Each row was made from one small tree. Brackets hold a mark, then the marks that hang from it, in the order of their numbers. Every link used is in the known rows. Write each row's tree.
In the rows, zero is written as 128.
Known rows:
{k55 {k404 k803} {k417 {k738 k445 k852}}}: [194 164 126 180 168  94  72 135 129 173 163 117 119 153  97 117 159 112
 150 196  66 160  89  96 111 155 156 137 135 159 143 155 116 115 148 123
 150  94 152 113 106 199 103]
{k55 k404 {k417 {k738 k135}}}: [180 155  99 177 168  91 111 120 119 157 169 115 123 193 101  83 156  87
 141 178  63 143  99  86 106 159 158 146 127 166 120 166 117 108 130 120
 136  98 145 137 104 173  89]
{k738 {k417 k55} {k852 k303 {k752 k805}}}: [115 145 125  90  94 147 157 171  78 106 172 139  83 125 145 137 117 176
 119 114  56 112 105 142  78 140 141  78 151 158  98  94  97 121  73 147
  58 139  95  64 150 118 116]
{k258 k149}: [144 158 106 142 128 113 111 122 145 124 123 142 124 124 142 124 121 108
 122 141 134 155 141 140 117 129 145 134 125 128 141 153 133 116 153 118
 128 114 120 137 129 103 136]
{k417 k55 {k852 {k475 k234} k738}}: [136 160 120 168 135  98 168 168 106  97 173  65  55 146 100  81 105 118
 125 159  87 103 179  78  97  91 130 125 103 161 102 152  92 111  91 166
 124 116 122  85 149 206 130]
{k803 k269 k404}: [ 98  93 163 107 116 120 100 121 130 161  88 120 171 116 122 124 123 103
 135 147 124 109 116 121 145 152 136 140 124 133 189 130 126 130 149 150
 146 142 104 148 144 120  94]
{k379 k303}: [144 132 120 108 103 140 126 139 121 108 124 113 131 125 143 144 114 154
 132 106 137 128 125 118 109 123 115  99 138 130 109 115 123 158 122 122
 130 131 126 109 132 113 144]
{k79 {k445 {k135 k738} {k149 k258}}}: [183 220  28 180 187 105 110 143 205 142 158 135 187 105 169  99 137 101
 185 132 147 175 156 100 145 112 179  87 129 114 112 167 136  50 129  88
  55 115 172 189 140  93 142]
{k752 {k852 k303}}: [155 132 127 108 123 143 131 128 134 108 128 139 115 109 146 112 114 160
 135 113 125 161 114 120 100 106 116 137 142 120  96 133 122 113  90 124
 136 123 109  87 123 119 111]
{k379 {k303 {k852 k417 {k475 k234} k752}}}: [185 116  98 103  50 167 151 181  60  58 132  75  78 118 110 182 105 164
 133  84 102 108 136  72  94  71  91  56 180 174  28  95 118 150 114 144
 127 148  95  25 183 148 145]
{k738 k135 k417 k445}: [162 165  86 162 139  98 154 166 154 184 173 115 137 118 141 112 162  90
 152 143  97 158 116 113 155 131 161  93 166 136  77 158 151  76 114  65
 114  93 135 156 153 124 105]
{k55 {k404 k803}}: [122 137 154 144 129 106 105 116 136 149 110 154 157 147 119  98 135 129
 115 181 106 128 106 103 145 150 135 150 130 122 186 145 118 131 156 155
 145 140 114 106 134 141  75]
{k303 {k852 {k417 k55}}}: [123 145 112 115  95 163 136 169  90 109 168 140 132 148 137 140 108 175
 158 135  84 141 141  95 134 154 124 115 130 181 107 136 118 128 130 133
 111 172 112  94 153 144 146]
{k135 {k738 {k445 k79 k149} {k852 k303}}}: [200 242  53 198 170 134 112 178 177 150 179 108 143  71 142 130 136 154
 191 110 141 173 150 137 146  85 148  72 144 110  70 156 138  85  96  72
 100  98 168 140 137 112 148]
{k445 {k135 {k738 k417}}}: [152 171  75 158 135 117 133 163 137 170 169 136 157 136 122 111 135 122
 178 124  98 140 123  97 143 113 151  84 148 149 110 158 112  96  81 100
  99 127 143 154 131 156 114]
{k55 k404 {k417 k738 {k852 {k752 k805}}}}: [145 113 158 139 167 123 137 126  80  94 143 116  66 203 104 111 133 111
 118 176  48 104  90 115  54 156 145 157 114 173 113 107  80 126 125 189
 102 134 160 104 128 181 123]
{k852 k303 k738}: [134 149 119 170 128 125 139 147 131 114 145  96  97 105 137 110 118 145
 159 118 146 139 128 140 109 110 118 137 130 113 105 154 114 135  79 128
 124 116 134  92 124 138 132]
{k852 k417 k475}: [168 116 123 141 112 133 142 163 103 134 156  99 110 120  82 135 137 141
 130 117 110 106 139 107 144 116 122 136 165 148  77 131 140 119 112 130
 119 127  98  86 158 174 113]
{k79 {k445 {k135 {k738 k852}}}}: [171 228  61 153 162 110 118 177 149 132 180 123 151 104 126 135 139 154
 189 124 123 159 137 106 131 102 155  64 130 156 102 136 115  91  77  94
 111 112 159 170 107 151 168]
{k135 k738}: [133 150 105 159 132 127 121 133 146 143 137 130 138 133 115 136 130 139
 151 123 127 138 134 112 138 119 133 112 125 115 127 147 117 130 105 132
 123 129 144 143 115 156 116]
{k379 {k303 k852}}: [153 138 105  96  87 152 120 149 116  85 122 129 127 127 160 164  98 176
 157  91 123 153 117  96  97 114 106  76 138 158  89 106 129 165 131 122
 141 147 126  88 138 103 167]
{k475 k234 {k852 k303 {k417 k55} k752}}: [103 136 133 101  91 179 173 167  70  83 145  92  73 112  99 146 125 154
 111 135 102  97 141  99  94 103  82 103 132 144 114 127  86 117 106 159
 112 158 105  51 162 142 119]
{k417 k55 k738}: [119 147 124 148 146 123 110 137 115 125 172 114 135 161 121  92 126 125
 124 165 109 111 140  97 107 146 141 144  91 145 141 154  90 130 124 137
  96 136 137 146 112 161 123]
{k79 {k445 k149}}: [156 170  90 141 154 116 122 139 159 129 137 126 149 105 156 107 145 117
 129 124 150 147 138 121 135 126 148 110 123 119 121 128 149  90 158  97
  99 116 157 152 134  86 139]
{k269 {k803 k404}}: [ 95  93 164  98 117 131  88 130 112 163  98 129 172 114 124 147 115  98
 131 144 115 122 114 123 134 153 155 146 128 127 182 125 122 149 152 142
 142 147 106 141 150 136  90]
{k149 k258}: [146 127 107 141 140 120 124 113 165 127 123 131 137 121 148 134 124 108
 135 137 128 149 134 129 122 130 141 130 132 117 124 135 132 105 130 125
 100 117 122 130 141 106 127]
{k303 {k852 k752}}: [125 136 120 103  93 158 130 150  96  81 122 134 108 123 153 163 108 146
 142 117 111 131 113 117 101 113 123  91 141 154  94 111 119 139 134 139
 119 160 126  95 148 111 141]
{k752 k805 {k852 k303 k417 k475}}: [173 100 143 105 118 152 152 145 106  92 146 130  84 109 107 115 122 187
 127  92  99 130 119 116 109 104 116 148 173 142  38 107 134 108  72 139
 106 129  77  43 167 165 106]
{k417 {k738 k135}}: [162 156 101 171 156  98 124 141 133 131 173 104 131 144 109  91 147  92
 126 157 116 129 126 107 116 120 137 133 125 135  96 160 118 112 115 104
 116 109 136 157 117 153 118]
{k55 {k404 k803} {k417 {k738 {k852 k303}}}}: [197 151 130 165 135 104  80 135 115 152 153 122 107 154  88 107 136 129
 142 177  63 157  84 100  80 145 120 146 138 154 157 148 102 138 119 153
 148 104 122  70  89 180  92]
{k79 {k445 k135 {k149 k258}}}: [178 199  49 150 185 108 118 138 189 126 147 132 179  98 182  93 138  95
 160 134 149 164 149 116 134 122 175 103 133 126 111 147 147  49 151  83
  60 113 157 171 156  63 155]
{k852 k417}: [145 117 126 136 119 142 144 149 108 133 151 117 128 126 106 141 134 138
 136 126 119 126 132 132 147 139 120 142 149 136 104 135 129 124 116 124
 117 137 122 109 143 149 130]
{k475 k234}: [129 118 115 133 122 121 139 115 127 119 114 112 111 131 120 127 124 105
 114 128 129 127 145 115 125 103 117 114 119 125 134 127 123 123 129 135
 142 116 131 122 129 129 131]
{k475 k234 k852}: [123 119 132 113 137 133 148 121 120 103 108 112  88 113  98 141 139 118
 110 126 125 118 129  90 108  89  90 103 105 134 139 113 127 114 136 136
 164 117 133 111 138 137 140]
{k79 k445}: [132 153 116 126 140 115 126 138 151 127 133 124 136 112 138 128 142 126
 139 131 148 143 130 122 124 128 140 119 121 128 124 120 128 107 124 112
 122 117 143 157 119 108 146]
{k135 {k738 k445}}: [139 171  98 175 148 130 120 140 167 158 145 119 138 113 127 139 142 133
 173 133 137 152 136 116 158 117 146 102 132 109 102 157 127 113 114 106
 123 116 161 166 125 158 121]
{k738 {k417 {k852 k303 k475}}}: [188 132 119 141 103 110 170 187 124 138 157  96  77 117  95 111 115 125
 132 119  76 124 128 100  87  92 103 115 163 151  69 122 121 107  76 142
 118 107  91  71 143 150 104]
{k303 k852}: [137 135 114 116 107 141 122 141 121 103 126 142 124 128 149 147 108 149
 154 116 112 152 119 108 117 118 117 103 128 158 108 119 136 136 135 125
 141 141 127 111 136 119 151]
{k379 {k303 {k852 k417 k475}}}: [195 127 102 110  69 158 134 184  91  90 150 100 110 116 114 167 107 188
 160  82 103 134 127  76 115 105  97  83 173 181  36 105 140 155 114 121
 130 145  94  47 170 151 152]
{k55 {k404 {k803 k269}} {k417 k738}}: [151  98 165 160 132  93  64 103 123 182 112 128 160 172  88  78 148  80
 128 215  95 129  89  74 117 171 137 179 131 143 204 155 107 129 166 171
 155 132 126 125 110 174  79]
{k417 k738}: [148 127 122 157 149 117 109 127 127 123 148 107 128 139 109 111 135 110
 126 144 128 121 124 116 109 120 125 144 110 131 121 145 108 133 122 125
 115 118 143 144 109 155 131]
{k852 k417 k752}: [135 115 132 122 104 156 152 161  81 112 146 107 112 124 111 155 133 138
 124 127 118 102 126 142 129 134 123 131 163 135  92 124 112 127 115 137
  98 155 121  93 157 142 120]
{k303 {k852 {k475 k234} k738 {k752 k805}}}: [128 116 121 134 107 129 150 148  80  42 125  95  41 124 135 138 108 147
 135 100 108 102 131 100  85  68 131  84 138 160  52  95 116 135 102 159
 108 133 122  53 183 166 147]
{k738 {k852 k303}}: [163 156 110 129 115 131 130 157 121 115 147 118 102  99 120 146 115 163
 138 109 112 147 121 142 101 107 108 104 144 136 106 117 127 133  87 123
 134 109 108  87 113 124 141]
{k445 k79 {k135 k738} {k149 k258}}: [181 222  37 192 194 123 107 141 190 145 168 136 196 111 165  91 127 101
 192 132 144 161 162 115 156 101 180 101 132 117 108 173 128  56 124  87
  57 127 168 182 161  96 143]
{k738 {k417 {k852 k303 k475}} k445}: [191 153 112 160 120 112 168 196 147 152 167  85  81  98 104 117 130 118
 148 125  88 140 128 104 106  90 117 107 171 141  48 137 127  90  84 115
 120  92 109  90 153 150 112]
{k475 k234 {k852 {k738 k135 k417}}}: [151 152  98 166 145  86 182 161 118 135 166  84  71 115 106 104 157  91
 138 134  94 138 119  74 109  87 122  88 132 149  92 151 133  83  85  89
 144  85 142 102 154 160 111]

Write each row's tree:
[172  89 130 111 111 142 163 131 102  84 132 112  68 116  99 112 116 168
 113  93 102 129 136 102 108  78 106 136 164 138  45 103 130 102  72 148
 119 117  77  39 168 168 110]
{k752 k805 {k852 k303 k417 {k475 k234}}}
[156 157 107 154 100 136 171 188 121 136 158 106  86 124 113 136 114 129
 150 125  83 130 118 118  81  99 107  93 160 126  84 137  85 115  56 150
  98 134 131  92 126 146  99]
{k135 {k738 {k417 {k852 k303 k752}}}}
[158 199  70 137 172 115 123 155 150 127 154 127 170 107 163  85 141 112
 154 126 148 143 146 113 142 120 163  99 130 139 116 139 141  69 151  85
  88 123 162 170 144  87 157]
{k79 {k445 k135 k149}}
[ 75 135 163  90 132 148 167 153  84  76 146 137  86 162 142 117 109 145
 103 154  76  88 140 136  83 149 141 129 113 155 119  98  80 121 122 185
  71 171 128 111 159 140 139]
{k417 k55 {k852 {k752 k805}}}
[166 158 123 183 176 113 134 161 147 126 165  86 105 130 106 112 137 101
 141 169 116 135 136 115 105 114 130 145 111 135  88 151 103 106 123 120
 124 109 167 161 123 168 155]
{k417 {k738 k445} k852}
[ 98 119 160 127  97  93 107 132 123 200 124 158 188 157 119  63 136 117
 116 217  75 117 102  66 154 185 155 146 137 145 224 155 110 113 150 165
 120 155  86 115 152 134  47]
{k738 {k417 {k55 {k404 {k803 k269}}}}}
[162 157 104 142 117 114 122 165  68  84 181  64  66 141  78 122 122 126
  93 151  73  78 149  74  74  83 134  84 117 170  87 127  81 124 100 156
  97 116 107  85 129 199 119]
{k417 k55 {k738 {k852 {k475 k234} k752}}}
[196 211  24 192 182 110 120 154 187 175 182 139 198 115 165  87 135  90
 195 129 119 164 147 105 152 103 188  86 151 132  99 171 130  41 106  70
  44 115 160 174 166  93 126]
{k445 k79 {k135 {k738 k417}} {k149 k258}}
[159 141  95 124  71 141 143 187  80  86 154  94  92 119 171 159 107 165
 174  90 105 140  98  96  75 108 129  57 163 165  53 116 108 154  86 109
 103 139 140  52 161 124 145]
{k379 {k303 {k852 {k738 k417} k752}}}
[196 125 101 198 144 114 130 159 120 131 171  49  93 117  59 123 152  98
 131 141 125 109 153  86 143  83 121 129 145 138  50 155 124 101 114 113
 123  93 131 117 151 204 128]
{k852 {k417 {k738 k445}} {k475 k234}}
[133 112 147  92 134 145 139 111 130  88 119 160 103 119 155 108 113 176
 127 102 118 149 108 134  91 114 122 141 137 123  91 104 125 119  91 136
 115 128 110  84 136 117 124]
{k752 k805 {k852 k303}}
[209 240  41 177 211 116 111 163 182 139 186 118 175  74 178 112 136 108
 188 139 132 172 155 138 153 101 193  84 150 147  76 153 151  37 138  51
  66  96 166 168 181  82 184]
{k738 {k445 k79 k135 {k149 k258}} k852}
[190 126  98 134  95 155 119 171  94  85 162  97 130 138 118 161 113 171
 162 106 115 144 116  86  96 119  95 104 143 168  58 124 112 163 113 114
 118 145 134  86 138 150 170]
{k379 {k303 {k852 {k417 k738}}}}
[ 86 136 144 136 110 166 168 170  69  78 176 106  81 131 142 115 117 182
 144 127 112  97 136 154 104 148 136 140 143 134  88 133  83 134  70 159
  52 163 118  57 171 157 126]
{k852 k303 {k417 k55} k738 {k752 k805}}
[179 126  91 108  72 135 126 148 110  72 114  94  92 122 127 157  96 157
 140  85 113 133 140  60  93  69  93  54 144 168  64  98 133 151 126 134
 155 121 101  59 155 135 155]
{k379 {k303 {k852 {k475 k234}}}}
[161 134 128 132  94 129 173 168  98  74 125  68  43 115  91 128 104 111
 101 127 101  94 151 109  68  56  87 106 152 132  70 111  97 116  93 181
 128 122  97  54 149 147 119]
{k417 {k852 k303 {k475 k234} k752}}
[139 207  84 166 168 136 115 154 147 143 167 132 179 126 132 105 126 131
 192 133 145 136 150 118 150  98 157 107 129 140 116 156 102  94  88 101
 109 139 162 183 135 141 151]
{k445 k79 {k135 k738}}
[129 152 120 170 168 121 151 142 137 112 134  73  71  88 116 131 150 115
 153 136 147 134 136  98 123  81 119 103 105 125 105 145 129  99 115 102
 158  96 171 117 153 167 151]
{k475 k234 {k852 {k738 k445}}}
[114 149 128 137 131 134 140 145  98 142 164 131 147 169 111 108 131 165
 132 172  75 113 129  98 157 178 145 148 117 159 148 155 105 126 124 147
 107 152 114  99 147 159  97]
{k852 {k417 {k55 k404}}}
[102 129 144 139 124 145 153 142  99  70 134 109  72 114 154 122 118 158
 140 109 141 108 114 166  84 114 131 129 141 110  87 114 100 140  79 152
  83 136 135  74 153 129 131]
{k852 k303 k738 {k752 k805}}
[123 169 115 165 163 124 106 145 138 140 178 101 140 140 130 101 138 121
 143 172 119 125 140 103 129 143 156 133  99 135 118 167  97 115 135 111
  96 122 152 167 122 162 132]
{k417 k55 {k738 k445}}
[165 128 126 151 141 131 146 153 100 113 170 105 100 118 125 110 129 163
 157 125 119 153 123 116 127 123 143 159 149 140  67 154 122 107  73 108
 120 129 136  73 147 187 122]
{k752 {k852 k417 k738}}
[165 138 108 191 121 129 161 178  93 109 165  34  58  97  94 139 143 115
 147 127 130  97 153 111 138  78 143 110 168 133  32 152 118 100  94 123
 111 108 134  69 187 200 120]
{k852 k417 {k475 k234} {k738 k445} k752}
[159 165  95 163 104 139 163 199  79  90 188  95  91 121 139 140 129 142
 172 127  99 139 125 117 122 119 138 106 171 166  37 152 124 117  89 105
 105 147 133  74 176 155 136]
{k303 {k852 k417 {k738 k135} k752}}
[174 168  79 161 174 122 114 120 179 133 140 131 168 107 171 105 127  96
 145 135 149 154 154 137 138 118 164 131 131 114 116 142 147  75 150  98
  70 118 146 146 166  66 140]
{k445 k79 {k149 k258}}
[144 125 138 107 102 166 161 172  69  78 155 118  74 104 112 170 122 185
 125 100  97 111 112 168  97 121 111 110 175 142  63  84 114 132  75 146
  81 142 102  49 158 135 142]
{k738 {k852 k303 k417 {k752 k805}}}
[186 177  97 196 132  83 188 182 129  95 171  49  44 117  94  79 116  97
 135 141  99 130 165  95  87  55 106 116 145 139  51 161 116  95  63 141
 143  84 109  69 149 177 121]
{k417 {k852 k303 {k475 k234} {k738 k135}}}
[123 114 147 108 103 151 144 143  99  78 121 117  77 112 123 130 119 156
 109  99 117  87 118 139  88  96 120 113 163 123  70  90 118 134  98 167
  86 137  90  67 163 131 107]
{k852 k303 k475 {k752 k805}}
[147 176 110 193 153 138 123 163 128 144 191  93 142 145 105  95 138 156
 157 184  95 127 125  97 142 157 136 156 119 137 105 186  88 117 105 126
  95 125 132 114 134 166 103]
{k852 k303 {k417 {k55 k404} {k738 k445}}}
[147 114 127 126 110 156 169 150 106 100 126  93  78  95  79 150 134 143
 127 113 126 125 131 106 113  86  63 118 135 130 107 123 123 115 105 135
 155 124 116  66 150 141 136]
{k475 k234 {k852 k303 k417}}
[154 132 110 175 130  97 141 140 118 108 142  66  71 119 102 107 127 114
 131 123 128 110 151  94 119  76 130 117 126 132  90 143 123 123  97 137
 139  95 124  86 145 185 119]
{k852 {k475 k234} k738}
[176 200  60 163 190 123 115 136 172 127 158 134 189 105 178  84 124  93
 165 136 146 152 157 131 145 111 179 121 139 133 113 155 136  52 145  83
  61 126 156 164 176  69 157]
{k445 k79 k135 {k149 k258}}
[134 122 154 138 139 140 155 151 102  59 144 102  68 139 113 115 112 128
 109 140 107 100 118 146  44 107 104 145 126 126  83 103  74 135  88 176
  81 140 135 100 132 141 145]
{k417 k738 {k852 k303 {k752 k805}}}
[176 167  68 150 167 107 117 125 193 131 131 127 156  97 174 114 139  96
 138 133 152 168 143 122 128 130 163 114 127 107 116 135 154  68 158  96
  70 105 149 154 144  62 137]
{k79 {k445 {k149 k258}}}
[191 114 112 161 132 112 156 153  94 100 164  70  64 114  93 104 127 144
 137 117 109 131 146  78 123  77 132 138 151 150  44 150 125  97  67 123
 137 105 111  45 162 216 109]
{k752 {k852 k417 {k475 k234} k738}}
[157 100 133 101 121 130 148 112 122  77 112 123  67 115 118 102 113 157
 106  97 107 131 129  98  88  67 113 121 142 129  67 100 129 108  86 152
 129 105  85  58 153 147 110]
{k752 k805 {k852 k303 {k475 k234}}}
[109 120 149 121 124 147 173 163  91  88 142 109  50  95 134 132 138 156
 139 101 109 105  82 129  67 103 115 102 147 132  82 103 108 118  66 132
  88 128 133  55 167 136 119]
{k475 {k852 k303 {k738 k417} {k752 k805}}}
[138 141 130 116 136 139 140 136  96 129 165 145 140 166 123  90 123 186
 133 168  64 134 119  80 144 168 155 157 124 165 125 157 104 104 106 136
 115 153 107  81 148 169  83]
{k752 {k852 {k417 {k55 k404}}}}
[195 179  86 161 111 123 121 174 136 127 163 102  92  97  85 147 119 171
 158 100  98 139 134 103 109  75 112  80 154 134  73 132 125 133  59 136
 129 101 100  79 111 178 112]
{k135 {k738 {k852 k303 k475}}}
[164 219  73 167 195 136 115 161 156 145 173 117 184  97 170  83 145 108
 178 133 155 144 156 133 172 110 177 107 139 136  93 159 140  57 151  59
  89 122 176 185 177  90 167]
{k738 {k445 k79 k135 k149}}
[155 154 101 133  97 140 124 161 111  76 143 102 106 119 166 149  99 180
 181  93 134 155 119 101  91 110 116  83 131 156  77 123 121 165 104 115
 135 134 146  76 143 132 174]
{k379 {k303 {k852 k738}}}
[199 108 110 127  99 138 155 149 106 101 142  91  76 107  89 117 116 153
 123 104 108 139 141  86 115  71  97 133 168 137  49 134 126 101  73 134
 142 110  78  36 153 172  99]
{k752 {k852 k303 k417 {k475 k234}}}
[158 199  80 150 181 132 119 151 134 129 163 130 180 114 159  76 129 112
 160 127 144 130 154 128 150 109 164 114 133 142 114 145 131  73 141  83
  89 135 157 164 162  91 160]
{k445 k79 k135 k149}
[155 142 143 176 130 107  99 159  98 151 181 112 144 169  65  66 144 138
 113 207  70  90 128  55 140 155 143 172 131 161 148 173  89 131 133 166
 102 149  92  83 146 224  54]
{k852 {k417 {k55 {k404 k803}} k738} k475}
[101 149 157 133 136 125 171 176  78  64 175  93  49 151 126  97 108 151
 117 148  77  71 146 114  74 121 156 127 121 162  80 116  84 121  87 182
  68 151 122  74 174 196 129]
{k417 k55 {k852 k475 k738 {k752 k805}}}
[110 105 166  91 115 187 170 160  79  71 128 123  74  99 105 164 138 174
 120 103 119  95 103 144  92 117  87 122 156 132  84  88 112 126  98 153
  96 158 115  55 174 132 131]
{k475 {k852 k303 k417 {k752 k805}}}
